What can hang from each mark
Q804: Q47 Q288 Q606 Q614 Q802 Q946 Q976
Q606: Q288 Q614
Q946: Q614 Q804
Q614: Q276 Q946
Q288: Q804
Q457: Q804 Q976
Q205: Q804 Q976
Q802: Q976
Q976: Q47 Q457
Q47: Q288 Q614 Q804 Q946 Q976

Each row was made from one small tree. Brackets hold a mark, then the marks that hang from it, in the order of their numbers. Every link used is in the known rows. Write each row's tree.
Known rows
[Q47 Q288 Q614 [Q946 Q804]]: [-36  37  32   9  -4  26 -43 -11 -18  10  -6  14  10 -79   6 -64   9  16
 -47 -20  43  16 -19 -16 -27  -2   4 -36  34   9  -6  33  21 -13  20   8
  13  25   1]
[Q457 [Q976 [Q47 [Q614 Q946] [Q804 Q288 Q606]]]]: [-10  11  -9  14  -6  17 -38   4  -7 -10   8  12  37  -4   5  -5  10 -22
 -24   5  35   1 -25  -4 -11   8   8  18   2   6   0  28  32   2 -28  12
  -2   8   9]
[Q205 [Q804 Q288]]: [  0  25 -10   0   1   8  -9 -11   8  -3  -2  11  11 -13   9  -4   0  -2
  -3  20  11   0   8  11  11  -4  -2   2  -2   9  -5  60  38  -2   1  10
  -2   9  -9]
[Q804 Q47 Q976]: [ -5  33  17  15   0  -5  -8 -17   3 -31   1   9  46 -47  -2  34  11 -35
 -32   5  16 -15   4  -2  24   5 -14  27 -21  -8 -14  32   4  19 -48  18
 -12  14   7]
[Q288 [Q804 [Q606 Q614]]]: [ -2 -11   4  -1  -3   7 -25  25 -21 -19   4  -1  31 -20  -6  12  -2  -9
 -27   8  12   5  11  -2   0   8   8   7  -3  -3  -3  40   3  -7  -3   0
   9   1   2]
[Q804 Q288 Q606 Q802 [Q976 [Q47 [Q614 Q276] Q946]]]: [-32  64  26  24  -5  11 -67 -48  -8  -8   8 -10  88 -93   7  36  20 -48
 -63  10  72  -3  18 -15  31  14 -13  11  -1 -27 -23  93  34  20 -60  24
 -13  18 -12]
[Q288 [Q804 Q606 Q802 [Q976 [Q47 Q614] Q457]]]: [-13  11  25  13 -13   8 -50   1 -20 -15  21  -8  62 -33  -3  26   3 -26
 -41  20  39   4  15  -8  20  12  -7   2  -9   3 -27  63  12   7 -45  15
  -3  14   2]
[Q804 Q288 Q606 Q614 Q946]: [ -3  70  24  13   2  12 -37 -57  18  11   0   8  49 -96   3  39  18 -51
 -46  -9  44  -3  39 -10  40  24 -15  36  13  -4 -24  69  29  11 -40  15
  -4  15 -14]
[Q802 [Q976 [Q47 [Q614 Q276 Q946] Q804]]]: [-10  -5 -16   3  -8   7 -44 -11 -15  13   8  37  24  -3   1 -36   7  -9
 -14   7  17   5 -33   6  -9 -11  10 -10   5   7 -12  13  -2   9 -32   9
  -6  -7  15]
[Q946 Q804]: [ 10  -9  -7   3   0   9  -5  -2   2  -9   4  13 -13 -16  -2 -29   1 -15
  -4   4   0   1   8  17   3   0  -3   3  13  -5  -2  11   8  -5 -14  -6
   1   2  11]
[Q288 [Q804 [Q47 Q976] Q606 [Q614 Q276] Q802 Q946]]: [ -6  48  16  18   4  14 -47  -5 -33 -13   6   6  70 -84   0  49  12 -56
 -65   4  27   1  20  -9  35   8 -26  21 -15  16 -34  76   7  13 -25  14
   1  16  -2]
[Q205 [Q804 Q47 Q288 [Q946 [Q614 Q276]]] [Q976 Q457]]: [ 10  57  -8  14  -1  10 -12 -14   6  -7  -1  47  44 -33  12 -20  12 -43
 -20  34  27  -3  16   0  37  -4  -8   4  16  28 -31 108  47  12 -19  19
  -7  16 -14]
[Q47 Q288 [Q804 Q614] Q946]: [-42  66  37  15   0  24 -48  -8 -14   1  -8  19  26 -93   8 -52  16  24
 -49 -23  54   9 -29 -18 -20  -3  15 -26  25  15  -5  23  24   5  23  32
  11  29   0]
[Q47 Q614]: [ -6  10   9  -1  -1   7 -17   0  -6  16   2   4   6 -27   0  -3   5  -6
 -18  -6   9   8 -15 -11 -10   7  -5  -8  11   6  -9  11  10 -10  -2   1
   4  -1   2]
[Q802 [Q976 [Q457 Q804]]]: [ 12 -22   0  -1  -7   3 -30  10  -2  13  11  30  15  33   2 -59   4  -3
  16  11  10   3  -4  12   3  -3  -2   2  -3  25  -7  14  -3  14 -28   6
  -3  -1  18]
[Q976 [Q457 [Q804 Q47 [Q614 Q276]]]]: [ 22  -2  -9  11   2   5 -48  13   7  15  15  17  33  17  -3 -23  16 -22
  -5   7  25   7  16   3  12  14 -18  10   2  21  -9  44  -1   7 -25  18
   1  14  13]
[Q804 Q288 Q606 Q614 Q802 Q946]: [ -18   87   35   19    4   16  -50  -55    9   10    6   -4   57 -111
    4   45   24  -64  -50    0   51   -2   48  -10   55   19  -27   40
    5   -8  -36   77   46   17  -46   19   -8   20  -21]
[Q614 Q276 [Q946 [Q804 Q47 Q288 Q802]]]: [ -8   6 -39  14  16   2 -47 -13 -24  20  -4  22  36   1  -2   1  17 -40
 -37   8  19   2  18  20  20 -16  -9   2  -5 -10  -8  49   7  11   4  -6
 -14   5   4]
[Q946 [Q614 Q276] [Q804 Q47 Q288 Q606 Q802 Q976]]: [ 15  13  -8  21   4  17 -56 -35   0  -6   2  29  51 -91   3 -11  19 -91
 -70  17  27   0  31  22  41  13 -19  30  12 -41 -29  75  31  29 -74  10
  -8   3  11]
[Q976 [Q47 Q288 [Q614 Q276] Q946] [Q457 [Q804 Q606]]]: [-10   7  -6  18 -12  20 -88  -1  -3  24  18  10  52  -9   1 -56  13   7
 -26   1  71  22  -4 -17 -23  15   1 -32  29  12  -5  68  -1  -2 -20  24
   9  26   3]
[Q457 [Q804 Q606 Q946]]: [  8  16 -14   8   7  18 -15  18  -8   9   2   0  22 -30   8  -7   4 -19
   1   5  28   3  16   9  10  14  -7  33  -1  16   2  40   6   4 -23  10
   1  10   9]
[Q288 [Q804 [Q614 Q946] [Q802 [Q976 Q47]]]]: [-16  10   7   6  -9  10 -37  -2 -31  -4  15  13  31  -7  -4  16   5 -24
 -32  14   5   9   4   7  23  -8  -4  12 -16  19 -27  29  16  -1 -34  13
  -3   8   6]
[Q614 Q276]: [ 11 -10 -28   3   9  -2 -25   7 -13  19  -7   9  14  22   3   5   2 -10
 -10   4  -1   3  -3   1   0  -5  -6 -16   1   0   5  26 -20   4  19  -7
  -1 -12   3]
[Q804 Q288 [Q614 Q946] [Q976 Q47 Q457]]: [-13  54  20  24 -15  -2 -66 -63  17  -3  15  19  66 -17  -6  30  28 -43
 -49   6  54  -3  14  -8  39  11 -10  16  -3 -10 -30  65  32  15 -63  30
 -22  20   0]
[Q205 [Q804 Q802]]: [ -9  27  -4   3   4   9  -7  10  -5  -1   6  -1   4 -14   8  -9  -1  -5
   4  25   5   3   5  10  14  -7 -10   0  -8  15 -13  43  37  -1   0  10
  -2  12  -9]
[Q802 Q976]: [  1 -11   2  -4  -5   0  -8  -5  -6   4   1  26   4   9   3 -31  -1  -4
   6   5  -6  -2 -12  10   3 -10   3   2  -5  11  -6  -3  -3  11 -23  -1
  -4  -8  11]
[Q606 Q288 [Q614 Q946]]: [-12  16 -11   4  -3  -1 -47  34 -11 -10 -14  22   4  12 -19 -34  22  -8
 -18   7   0  -2  -3  -3 -20  -7  22   3  11 -36   5  22  24  -5  22  -2
  -4   6  -6]
[Q288 [Q804 Q614]]: [  3   3   9   1  -6   9 -18   6 -17  -8   6   6  17 -12  -2  26  -1 -12
 -28   5  -3   7   5   0  12   5  -2   8  -6  18 -14  28   4 -10 -13   9
   7   3   6]
[Q288 [Q804 Q47 [Q614 Q276] Q802 Q946]]: [ -7  36  11  15   2  15 -42  -4 -28  -8   6   8  46 -51  -3  49  10 -49
 -50   9   9   3  24  -3  39   0 -23  22 -17  17 -33  64   5   5 -23  16
   1  12   1]
[Q946 Q614 [Q804 Q47 Q606 Q802 Q976]]: [  9  10   9  18  -1  16 -29 -22   2 -17  11  20  29 -97  -2 -24  14 -77
 -53  14  16   1  23  21  34  17 -15  34  11 -31 -32  35  33  23 -84  11
  -4  11  14]
[Q205 [Q804 Q288 Q946]]: [ -5  45  -3   5   0  12 -11 -20   6  -1  -5  10  12 -31  10   1   2 -10
  -7  17  17  -2  16   6  22  -5  -6   7  -1  13 -14  69  37   2   3  10
  -4  12 -11]
[Q804 [Q976 Q457]]: [ -1  15  27  12  -8  -7 -24  -8   4  -7   7   3  32   1  -1  -1   9 -13
 -13   7  24  -6   2  -9  17   6  -9  -4  -6   1 -13  27   3  17 -21   9
 -12   7   8]

Write each row's tree
[  0   5  -8  22 -16  17 -77  -3   7   9  20  11  32  16  -1 -41  12 -12
 -10  18  49  16  12  -3   6   5 -10 -11  16  -4 -18  52   8  11 -35  26
  -2  20  -2]	[Q976 [Q47 Q288] [Q457 [Q804 Q802 [Q946 [Q614 Q276]]]]]
[ 13 -14   4   7 -11  20 -41 -27   5   6   8  34  -1 -37   1 -67  12 -54
 -29  15   7  10  20  25  26   0  -7  11  22 -24 -29  26  38  17 -53   4
  -2  -3  13]	[Q946 Q614 [Q804 Q288 [Q802 [Q976 Q457]]]]
[  8   4  11  20 -18  18 -53 -40  11 -12  14  22  18 -46  -2 -38  16 -63
 -43  20  26   6  21  15  34   8 -11  12  19 -38 -35  46  41  19 -74  15
  -9   5  11]	[Q946 Q614 [Q804 Q288 Q802 [Q976 Q47 Q457]]]
[ 16  33 -32  14  13  11 -46  21 -16   9  -2  27  55 -41   3  -3  21 -43
 -35   4  27   0   3  11   4  14 -12  36  -6  13  -1  61  12  10 -35  19
  -3  19  12]	[Q457 [Q804 [Q47 Q976] [Q606 Q288] [Q614 Q276 Q946]]]
[-22  47  42  14  -4  16 -60  16 -29   3  10  12  43 -75   4 -47  23 -10
 -43  -9  57   7 -47 -27 -18   1 -14 -35  13  16 -27  30  29  16  22  17
   0   9   8]	[Q47 Q614 [Q804 Q802] [Q976 Q457]]
[-40  45  42  12 -11  18 -27   4 -46 -24 -14   4  38 -59  12 -38   3  32
 -54 -21  40   7 -34 -28 -27 -16   7 -45   1  20  -4  33   4   5  52  11
  12  24  -2]	[Q47 [Q288 Q804] Q946 Q976]
[-23  26  23  12  -2  13 -37  19 -41 -37   6  -5  62 -73  -5  11  11 -26
 -55   2  31   2   8 -13   8   3  -6  10 -15   1 -17  57  13   7  -6  13
   9  18  -1]	[Q288 [Q804 [Q47 Q946 Q976] [Q606 Q614] Q802]]
[-22  55  41  21  -4  17 -60 -14   3  -1  -2  23  50 -98   7 -42  13 -10
 -53  -2  69   2  -9 -11   3  10   6 -10  24  -9 -22  46  25  31 -13  26
  -5  20   1]	[Q47 Q288 [Q804 Q606 [Q946 Q614] [Q976 Q457]]]
[ 19   6 -13   7   8  10 -31 -12   4   8   7  20  13 -45  -1 -13   8 -40
 -27   1  13   4  17  14  13  16 -12  10  21  -2  -7  41   8  -4 -31  -3
   2   3  10]	[Q946 [Q804 Q606 [Q614 Q276]]]
[  5  46   1  13   4  22 -45  14 -10  14   5  18  31 -53   7 -18  16 -44
 -12  14  25   3  19  12  24  12 -15  45  -1  17 -16  56  29  11 -54  21
  -4  17   7]	[Q457 [Q804 [Q606 Q288] Q614 [Q802 Q976] Q946]]
[ 14  11   0   6   3  11 -19 -15  11  -1  11  16   7 -55  -2 -16   7 -35
 -22   0  14   3  19  14  13  18  -8  17  21  -2  -9  28  17  -5 -40   0
   3   9   8]	[Q946 [Q804 Q606 Q614]]
[-33  45  50  14 -10  18 -61  -1 -22   2   3   6  45 -59   4  -2   7  -4
 -55   3  45  11  -5 -21   3   0 -12 -21   5  11 -29  61  26   0   1  15
  -1  19  -6]	[Q47 [Q288 [Q804 Q802 Q946 [Q976 Q457]]] Q614]
[-27  53  29  18   2   5 -28  -7 -13 -31   1   2  47 -70   3   6  15 -21
 -40   0  30  -6  -2 -10   9  -8 -25   3 -16  -8 -19  30  24  20  -8  19
  -6  25 -14]	[Q804 [Q47 Q288 Q976] Q802]
[  9  21   8  14  -2   5 -40  15 -20   1   6   9  35  -2   5 -26  15 -17
 -16  -1  29   5 -17 -12   0   2 -23 -14  -5  18 -11  35   5  14  10   9
  -2   6   8]	[Q47 [Q976 [Q457 [Q804 [Q614 Q276] Q802]]]]
[-19  20   3   6   4  15 -39  -1 -33  33  -8   4  20 -38   5 -25  11   0
 -37 -18  23  14 -22 -23 -18  -1  -1 -34  18  17  -4  32  -7  -8  29   0
  12   4   5]	[Q47 [Q614 Q276] Q946]
[ -1  34  19  17  -6  14 -47   3 -22   3  -3  26  31 -54   5 -54  18 -18
 -39 -10  42   3 -35 -18  -6  -3  -5 -28  16   8 -23  26   5  31  27  11
  -1   1  13]	[Q47 [Q804 [Q946 [Q614 Q276]]] [Q976 Q457]]
[-10  62  11  12  -2  10 -15 -26   3 -11  -6  11  29 -43  12  14   5 -21
 -19  21  26  -8  11   3  33  -4 -10  12 -10   9 -19  83  40  11 -13  15
 -12  13  -6]	[Q205 [Q804 Q288 Q946 Q976]]
[ -3   8   4  16 -15   6 -56 -17  18   0  23   8  35 -17  -9 -27  11  -6
 -10   7  53   4   5 -10   0  14   6 -13  23  -3 -18  33  -1  13 -32  21
  -2  16   0]	[Q976 [Q47 [Q804 Q606 Q946]] Q457]
[-22  37  23  10  -2  10 -22 -14 -17   5   3   7  13 -35   4  -8   8 -29
  -6   8  11  -2  11  -1  32 -14 -16  13 -11   9 -29  19  13  19 -18   4
 -10   4  -3]	[Q804 [Q802 Q976] Q946]
[ -7  25  -5  12 -12  11 -38 -29  13 -15  12  14  25 -35  -2   8  11 -12
 -23   4  33   2 -10  -2   2   6   7   6  12 -14 -10  28  17   2 -42  28
  -2   7  -1]	[Q976 [Q47 [Q804 Q288 Q614]]]
[-20  50  25  22  -3  12 -55 -35 -16 -11  -1   9  66 -78   4 -13  29 -47
 -62  -4  45   0  14 -15  25  -4 -22   1  -5 -13 -30  63  27  32 -14  23
  -2  23  -7]	[Q804 [Q47 [Q946 [Q614 Q276]] [Q976 Q457]] Q288 Q802]
[-22  47   0  15  15   6 -62 -34  -7  12   5   4  86 -90   0  39  25 -59
 -64   5  54  -1  35  -1  28  11 -21  27  -5 -19 -23  81  34  18 -39  14
  -9  19 -16]	[Q804 [Q47 [Q614 Q276 Q946]] Q288 Q606 Q802]
[-11   6   9  15 -16   6 -66 -14  22  -4  21  12  41 -16  -6 -41   9  14
 -17   7  63   7  -3  -9 -16  11  11 -27  27  -9 -10  33   6  12 -25  26
   0  22  -6]	[Q976 [Q47 Q288 [Q804 Q606]] Q457]
[  0  72   3  28   9  21 -56 -14 -12  -6   2  15  68 -66  10  38  28 -72
 -45  14  43  -5  25   6  53   9 -37  56 -23   6 -23  99  31  21 -60  35
 -14  19   9]	[Q457 [Q804 Q47 Q288 [Q614 Q276] Q802 Q946 Q976]]
[-11  48   1  14   6  11 -30 -13  -3  -8  -3  18  54 -78  11 -13   6 -22
 -44  15  35  -1   3   3  13   6  -5   3  -1   8 -14  82  29  15 -26  21
   0  26  -3]	[Q205 [Q804 [Q47 Q288 [Q946 [Q614 Q276]]] Q606 Q976]]
[-27  51  30  12  -2  14 -34  10 -20 -23 -11  21  32 -72  12 -44   9  23
 -41 -14  50  -1 -51 -15 -31 -11   4 -34   9   2  -1  17  20  18  40  18
   0  13   0]	[Q47 Q288 Q804 Q976]
[-16  32  39  18  -5  -3 -37  -6  -6  -8  14  -8  40 -13   0   4  14 -27
 -17  15  32  -4  11  -9  31   2 -21   0 -15  -3 -25  35  20  23 -27  14
 -16  13   0]	[Q804 Q802 [Q976 Q457]]
[  0  -5  22   6 -11   2 -25  11 -19 -16   7   3  36   6  -2  15  -2  -7
 -26  13  13   0   6  -3  14   1  -1  -4 -14  13 -16  40  -2   5 -12   7
  -2   5  12]	[Q288 [Q804 [Q976 Q457]]]
[-31  75  27  21   7  22 -67  -7 -13   8  -4  20  35 -86   8 -14  19 -13
 -49  -3  51   6 -12 -11   9  -6 -10 -11  14   4 -21  49  29  15  13  27
  -3  18  -8]	[Q47 Q288 [Q804 [Q614 Q276] Q802 Q946]]
[  1  48  37  21 -10   8 -53 -56  16   6   0  11  66 -80   4   5  18 -60
 -54   4  58  -5  37 -10  46  23 -10  22  12 -22 -35  78  26  37 -54  15
 -13  12  -2]	[Q804 Q288 Q606 [Q946 Q614] [Q976 Q457]]
[-39  63  26  16   9  16 -59  -5  -8   7   4  15  47 -92   5 -21  18  -4
 -50  -4  61   7  -8  -2  -1   4   3  -2  15   0 -15  31  42  14  -4  27
  -4  26 -10]	[Q47 Q288 [Q804 Q606 [Q614 Q946] Q802]]
[ -5   1  20   6  -9  16 -39   1 -26   5  10   8  35 -40   0  -8   0 -34
 -33  15  16   9  24   3  28   3  -3  10  -2  12 -34  42   9  16 -31   5
   3   5   4]	[Q288 [Q804 Q606 [Q802 [Q976 Q457]] [Q946 Q614]]]
[ -1  22  -8  22   3  32 -36  26 -20 -17   2   9  45 -17  15 -19  19 -49
 -23  12  30   1   4  10  16   5 -13  59 -21  16   0  57  48  14 -43  27
   3  21  17]	[Q457 [Q804 [Q47 [Q946 Q614]] Q288 Q802] Q976]
[ -3  63  32  16  -5   3 -34 -49  13 -13  -1  14  49 -55   5  45  20 -45
 -48   1  31  -9  10  -7  39  13 -17  28  -8 -10 -21  60  34  12 -50  24
 -14   8   1]	[Q804 Q288 Q614 Q976]
[-11  24  12  13   0  18 -50   1 -18  16   2  26  20 -50   4 -47  15 -28
 -25   7  27   6 -12   1  15  -8  -2  -4  11   4 -28  21  15  29  -8  15
  -4  -2  11]	[Q47 [Q804 [Q802 [Q976 Q457]] [Q946 [Q614 Q276]]]]
[ 20   8 -16  13   4  25 -22  43 -12  -6   6  14  18  25  13 -12  10 -33
   1   9  10   4 -15   9   4  14 -13  51 -14  37  10  32  32  -4 -34  17
   4   8  25]	[Q457 [Q804 Q614] Q976]
[ -9  31  -3   8  -9   2  11  -1   0 -27   3  23  19  -3   8  -3  -1   1
  -1  17  19  -2 -16  -9  -2  -7  10 -11  16   8  -3  31  18  -6 -19  12
  -5   7 -15]	[Q205 [Q976 [Q47 Q288]]]
[ 29 -33 -31   5   0  16 -27  -4  -6  16  -3  31 -16 -15   1 -51   4 -45
 -27   8 -13  13   3  22   6   2  -3  -4  28 -20 -11  15   3   4 -21  -9
   5 -14  19]	[Q946 [Q614 Q276] Q804]
[  3  18 -23  22  -4  33 -50  31 -18  -4   4  15  31  16  15 -16   8 -26
 -11  12  35   8 -21  -1  -7   6 -10  29  -4  25   5  58  24  -3 -28  17
   1  11  17]	[Q457 [Q804 Q946] [Q976 [Q47 Q288 [Q614 Q276]]]]
[-12  16   7   6  -1  14 -16  -5 -11   1  -5   6   5 -53   0 -50   6  -1
 -21  -9  19   2   8   0  -9   2  13  -9  23   2   1  23   5  -2   1   0
  10  19   6]	[Q47 [Q946 [Q804 [Q606 Q288]]]]
[-27  49  38  15  -5  10 -42 -13 -14 -10  -1  15  52 -78   2 -34  19  -1
 -54 -21  48   3 -21 -29 -17   1 -12 -25   8  12 -17  38   9  10  10  19
   7  32  -2]	[Q804 [Q47 Q288 Q614 Q946 [Q976 Q457]]]
[ -9  -9 -22  11   5   1 -67  23 -26   3   2  27  21  27 -13 -44  23 -28
 -21   9  18   8  -2   4   0 -12  -2  -9   5 -19  -3  39   9   2  20  -9
  -7  -6   8]	[Q606 [Q614 Q276 [Q946 [Q804 [Q802 [Q976 Q457]]]]]]
[  7  43 -21  30  -1  34 -65   8 -14  -6   9  12  49   4  15  16  21 -64
 -20  19  38   4   5   4  30   8 -25  56 -15  18  -8  85  43   6 -54  28
  -6  12  12]	[Q457 [Q804 Q288 [Q614 Q276] Q802 Q946] [Q976 Q47]]
